What can hang from each mark
Z_443: Z_98 Z_154 Z_389
Z_389: Z_351 Z_443 Z_637
Z_917: Z_154
Z_154: Z_351 Z_702
Z_351: Z_389
Z_702: Z_154 Z_872

Every row comes from one small tree of marks. The marks that hang from a mark follow it in brackets, in the order of their numbers. Every link used is in the known rows. Which tree was each row made from?
Known rows
Z_443(Z_98 Z_154(Z_351)): [-1.983 4.846 -2.472 2.662 2.892 -1.484 -2.524 -3.408 1.706 -1.361 -3.026 -1.625 -3.789 2.052 0.514 -0.545 -0.313 -2.357 -0.729 -0.306 2.320]
Z_702(Z_154 Z_872): [-0.629 -2.001 2.066 5.144 3.244 -1.263 -1.615 -1.817 2.430 -2.156 -3.073 2.424 -1.038 0.286 -0.605 0.279 -4.645 -2.701 -2.878 -1.349 0.225]
Z_917(Z_154(Z_351(Z_389) Z_702(Z_872))): [0.185 0.482 0.924 6.825 8.264 -3.205 -3.140 -2.813 2.281 -0.788 -3.402 -3.735 -2.650 -0.329 1.044 -0.201 -1.820 -3.074 -1.649 -2.518 2.185]
Z_154(Z_351(Z_389(Z_443)) Z_702): [-2.011 1.954 0.710 3.444 7.976 -3.138 -3.061 -1.897 1.804 -0.637 -2.380 -1.739 -2.673 -1.634 0.890 -0.216 1.860 -2.039 0.021 -3.532 2.247]
Z_443(Z_98 Z_154(Z_351 Z_702)): [-2.161 4.730 -1.054 4.208 5.216 -1.902 -1.895 -3.297 2.602 -0.436 -3.346 -2.825 -3.446 2.039 1.346 -0.962 -0.171 -2.601 -1.391 -1.022 2.173]
Z_443(Z_98 Z_154): [-0.868 4.059 -2.250 3.204 0.679 -1.402 -2.053 -3.227 2.362 -1.734 -2.565 -0.117 -3.189 3.067 -0.077 -0.472 -1.245 -2.018 -0.332 -0.305 1.087]
Z_351(Z_389): [-0.095 2.003 -0.359 3.405 2.785 -1.906 -2.883 -2.081 1.922 -1.409 -1.314 -0.695 -2.050 0.387 -0.185 0.055 -0.709 -1.850 0.264 -2.329 0.513]
Z_154(Z_351 Z_702): [-2.488 0.750 1.327 4.372 6.905 -1.940 -2.408 -2.134 2.721 0.194 -2.459 -2.431 -1.758 0.142 1.335 -0.772 -1.074 -2.689 -1.959 -2.491 1.561]
Z_917(Z_154): [-0.259 -0.791 -0.512 4.525 2.580 -1.621 -2.965 -2.413 1.792 -1.384 -2.315 -1.709 -2.044 1.437 0.700 -0.227 -3.514 -2.430 -0.263 -1.361 1.800]
Z_917(Z_154(Z_351(Z_389(Z_637)) Z_702)): [-1.632 4.044 -0.226 4.709 7.109 -3.711 -3.436 -2.574 0.958 -0.251 -2.717 -3.583 -2.298 0.095 1.543 -0.265 0.451 -2.359 0.246 -3.415 3.205]
Z_443(Z_389(Z_351 Z_637)): [-2.407 3.923 1.653 2.019 3.378 -3.062 -3.894 -2.006 1.067 -2.357 -1.481 1.381 -2.516 3.058 0.943 -0.196 0.419 -1.095 -0.701 -2.119 2.094]
Z_443(Z_154(Z_351) Z_389): [-2.039 2.036 0.109 3.038 3.603 -1.779 -3.203 -3.522 1.379 -2.169 -2.971 -1.687 -3.913 2.325 1.861 -0.297 0.570 -2.087 -2.777 -0.535 2.698]
Z_351(Z_389(Z_637)): [-0.838 3.899 -0.486 2.236 2.071 -2.771 -3.081 -1.848 1.178 -1.143 -1.420 0.423 -1.645 0.823 -0.505 0.139 0.546 -1.495 1.179 -3.072 0.783]
Z_702(Z_154(Z_351(Z_389(Z_443))) Z_872): [-1.211 0.299 1.427 4.200 6.028 -2.668 -2.782 -1.853 0.851 -2.677 -3.494 1.439 -2.657 -2.482 -0.405 0.609 -0.719 -2.364 -1.577 -2.546 1.785]
Z_154(Z_351(Z_389(Z_443(Z_98) Z_637))): [-2.855 6.507 -2.291 -0.345 4.430 -3.489 -3.481 -2.127 0.795 -1.161 -2.394 0.052 -3.549 -0.673 -1.143 -0.118 2.984 -1.310 2.848 -2.773 2.424]
Z_917(Z_154(Z_351 Z_702(Z_872))): [-0.794 -1.017 1.515 6.797 8.236 -2.625 -2.651 -2.658 2.802 -0.488 -3.747 -3.285 -2.268 0.294 1.232 -0.530 -3.336 -3.369 -2.601 -1.866 2.275]
Z_917(Z_154(Z_702(Z_872))): [0.362 -2.260 1.617 6.843 6.095 -2.328 -2.221 -2.350 3.411 -0.686 -3.212 -1.872 -1.666 1.166 0.807 -0.425 -4.153 -3.089 -2.155 -1.858 1.221]
Z_154(Z_702): [-1.528 -0.144 1.479 4.449 4.650 -1.705 -1.969 -1.803 3.414 -0.091 -1.961 -1.007 -1.125 1.141 0.746 -0.648 -2.128 -2.412 -1.494 -2.270 0.616]
Z_154(Z_351 Z_702(Z_872)): [-1.608 -0.402 2.253 5.518 7.829 -2.364 -2.312 -2.178 3.318 -0.070 -3.164 -1.497 -1.801 -0.130 0.598 -0.599 -2.083 -3.039 -2.908 -2.160 1.086]
Z_443(Z_98 Z_389(Z_351)): [-1.747 4.132 0.306 1.918 3.159 -2.068 -3.416 -2.667 2.369 -2.621 -1.784 0.300 -3.688 3.430 0.287 -0.533 -0.804 -1.375 -0.424 -0.480 1.503]

Write each row's tree
[-1.156 3.296 -1.210 2.008 0.580 -1.540 -2.471 -3.698 2.506 -2.410 -2.830 -0.453 -4.149 3.992 0.359 -0.459 -0.085 -1.673 -1.068 0.373 1.530] => Z_443(Z_98 Z_154 Z_389)
[-3.057 6.360 -1.745 0.693 2.422 -2.633 -3.116 -3.699 1.182 -1.792 -3.349 -0.839 -4.393 3.339 0.637 -0.498 1.976 -1.621 -0.529 -0.551 2.870] => Z_443(Z_98 Z_154(Z_351) Z_389(Z_637))
[-1.514 2.103 0.468 4.193 4.355 -1.731 -2.578 -2.233 0.665 -2.021 -2.368 -0.620 -2.241 -1.187 0.513 0.393 -1.368 -2.340 -1.432 -2.331 1.784] => Z_702(Z_154(Z_351(Z_389)))
[-0.848 1.750 0.000 5.865 7.307 -2.849 -3.238 -2.798 1.763 -0.484 -2.644 -4.459 -2.748 -0.074 1.753 -0.316 -0.614 -2.705 -0.700 -2.727 2.780] => Z_917(Z_154(Z_351(Z_389) Z_702))
[-0.339 2.738 -0.039 5.184 4.064 -2.042 -1.396 -2.905 3.938 -1.126 -3.634 -0.199 -2.847 2.902 0.026 -0.601 -1.808 -2.683 -1.998 -0.816 0.533] => Z_443(Z_98 Z_154(Z_702(Z_872)))
[-1.939 0.781 1.279 5.390 7.646 -3.062 -2.310 -2.597 2.140 -1.088 -4.038 -0.433 -3.004 0.069 1.288 -0.382 0.481 -2.719 -2.858 -2.184 2.439] => Z_389(Z_443(Z_154(Z_351 Z_702(Z_872))))
[-1.607 3.363 -0.772 1.032 3.173 -3.387 -3.431 -1.528 0.758 -1.530 -1.637 1.571 -2.079 -0.405 -0.663 0.236 2.011 -1.115 2.227 -3.598 1.521] => Z_351(Z_389(Z_443 Z_637))
[-1.965 5.354 -1.693 0.535 0.391 -2.391 -2.585 -3.375 1.774 -2.135 -2.979 0.683 -3.749 4.391 0.020 -0.436 1.064 -1.314 -0.059 -0.390 1.811] => Z_443(Z_98 Z_154 Z_389(Z_637))
[-1.401 7.257 -3.003 0.860 1.227 -3.339 -2.946 -2.608 0.757 -2.167 -2.543 1.165 -3.733 1.564 -0.738 0.047 2.930 -1.006 2.404 -2.317 2.100] => Z_351(Z_389(Z_443(Z_98 Z_154) Z_637))
[-2.892 4.156 0.512 1.676 3.873 -3.469 -3.777 -1.040 0.574 -2.024 -1.470 2.868 -2.035 0.808 0.201 -0.042 0.828 -1.098 0.923 -3.247 2.208] => Z_389(Z_351 Z_443 Z_637)
[-2.479 2.154 -0.899 2.835 4.194 -2.190 -3.025 -2.650 0.587 -1.660 -2.974 -0.528 -3.351 0.181 1.262 -0.196 1.011 -2.094 -1.103 -1.725 3.016] => Z_389(Z_443(Z_154(Z_351)))
[-1.557 -1.083 2.033 5.317 5.221 -1.476 -2.021 -2.050 1.721 -1.894 -3.506 0.983 -1.774 -0.798 -0.021 0.132 -3.757 -3.005 -3.412 -1.305 1.302] => Z_702(Z_154(Z_351) Z_872)
[-1.465 3.382 1.212 4.343 7.707 -3.691 -2.784 -2.061 2.312 -0.251 -2.793 -1.336 -1.830 -0.427 0.076 -0.191 0.670 -2.387 -1.179 -3.619 1.411] => Z_154(Z_351(Z_389(Z_637)) Z_702(Z_872))
[-0.657 2.356 3.030 6.282 5.970 -3.194 -2.922 -2.893 2.637 -2.601 -2.926 -0.068 -3.286 3.861 2.129 -0.306 -0.623 -2.101 -4.485 -1.389 1.743] => Z_443(Z_154(Z_702(Z_872)) Z_389(Z_351))
[-1.176 2.391 2.039 6.333 6.491 -3.419 -2.707 -2.000 2.061 -2.227 -3.027 1.507 -2.734 1.762 1.584 -0.214 -0.384 -2.067 -2.686 -2.528 2.089] => Z_389(Z_351 Z_443(Z_154(Z_702(Z_872))))
[-1.647 -0.230 0.727 5.650 7.332 -2.193 -2.753 -2.678 2.270 -0.075 -3.017 -4.061 -2.279 0.658 2.021 -0.628 -2.323 -2.983 -1.596 -2.007 2.922] => Z_917(Z_154(Z_351 Z_702))
[-1.207 3.338 -2.683 2.151 5.061 -2.844 -3.781 -2.913 0.880 -1.648 -2.968 -2.650 -4.309 -0.642 -0.037 -0.102 0.644 -1.967 2.368 -1.696 3.232] => Z_917(Z_154(Z_351(Z_389(Z_443(Z_98)))))
[-1.925 3.565 -1.656 2.231 5.154 -3.917 -4.092 -2.356 -0.354 -1.588 -2.635 -1.676 -3.085 -1.215 0.512 0.193 1.636 -1.739 2.057 -3.389 3.778] => Z_917(Z_154(Z_351(Z_389(Z_443 Z_637))))
[-2.837 5.589 0.982 3.928 5.333 -4.022 -3.070 -1.774 0.674 -1.809 -2.296 1.747 -2.456 2.351 1.937 -0.330 1.794 -1.304 -0.675 -3.402 3.046] => Z_389(Z_351 Z_443(Z_154(Z_702)) Z_637)
[-2.662 8.145 -1.897 1.388 2.197 -3.459 -3.329 -2.335 0.302 -2.648 -2.395 2.751 -3.636 2.889 0.253 -0.240 1.727 -0.955 1.357 -2.025 2.782] => Z_389(Z_351 Z_443(Z_98 Z_154) Z_637)
[-2.291 5.116 -0.289 1.951 2.721 -2.852 -2.111 -3.231 2.583 -1.151 -3.230 -0.329 -3.386 4.395 0.780 -0.690 1.390 -1.609 -0.861 -1.052 1.824] => Z_443(Z_98 Z_154(Z_702) Z_389(Z_637))
[-2.092 4.302 -0.510 1.612 3.548 -2.415 -3.305 -1.797 1.729 -2.230 -1.740 1.630 -3.183 1.343 -0.339 -0.401 -0.597 -1.343 1.206 -1.590 1.769] => Z_389(Z_351 Z_443(Z_98))
[-0.891 4.552 -1.581 4.298 3.628 -2.209 -3.300 -3.225 0.484 -1.785 -2.258 -2.265 -3.593 0.674 1.254 0.018 1.041 -2.142 -1.098 -1.864 2.387] => Z_443(Z_154(Z_351(Z_389)))
[-0.485 1.132 1.762 5.697 7.968 -2.888 -2.738 -2.249 2.995 -0.454 -2.727 -2.177 -2.176 -0.710 0.451 -0.216 -0.638 -2.748 -2.090 -2.815 0.995] => Z_154(Z_351(Z_389) Z_702(Z_872))
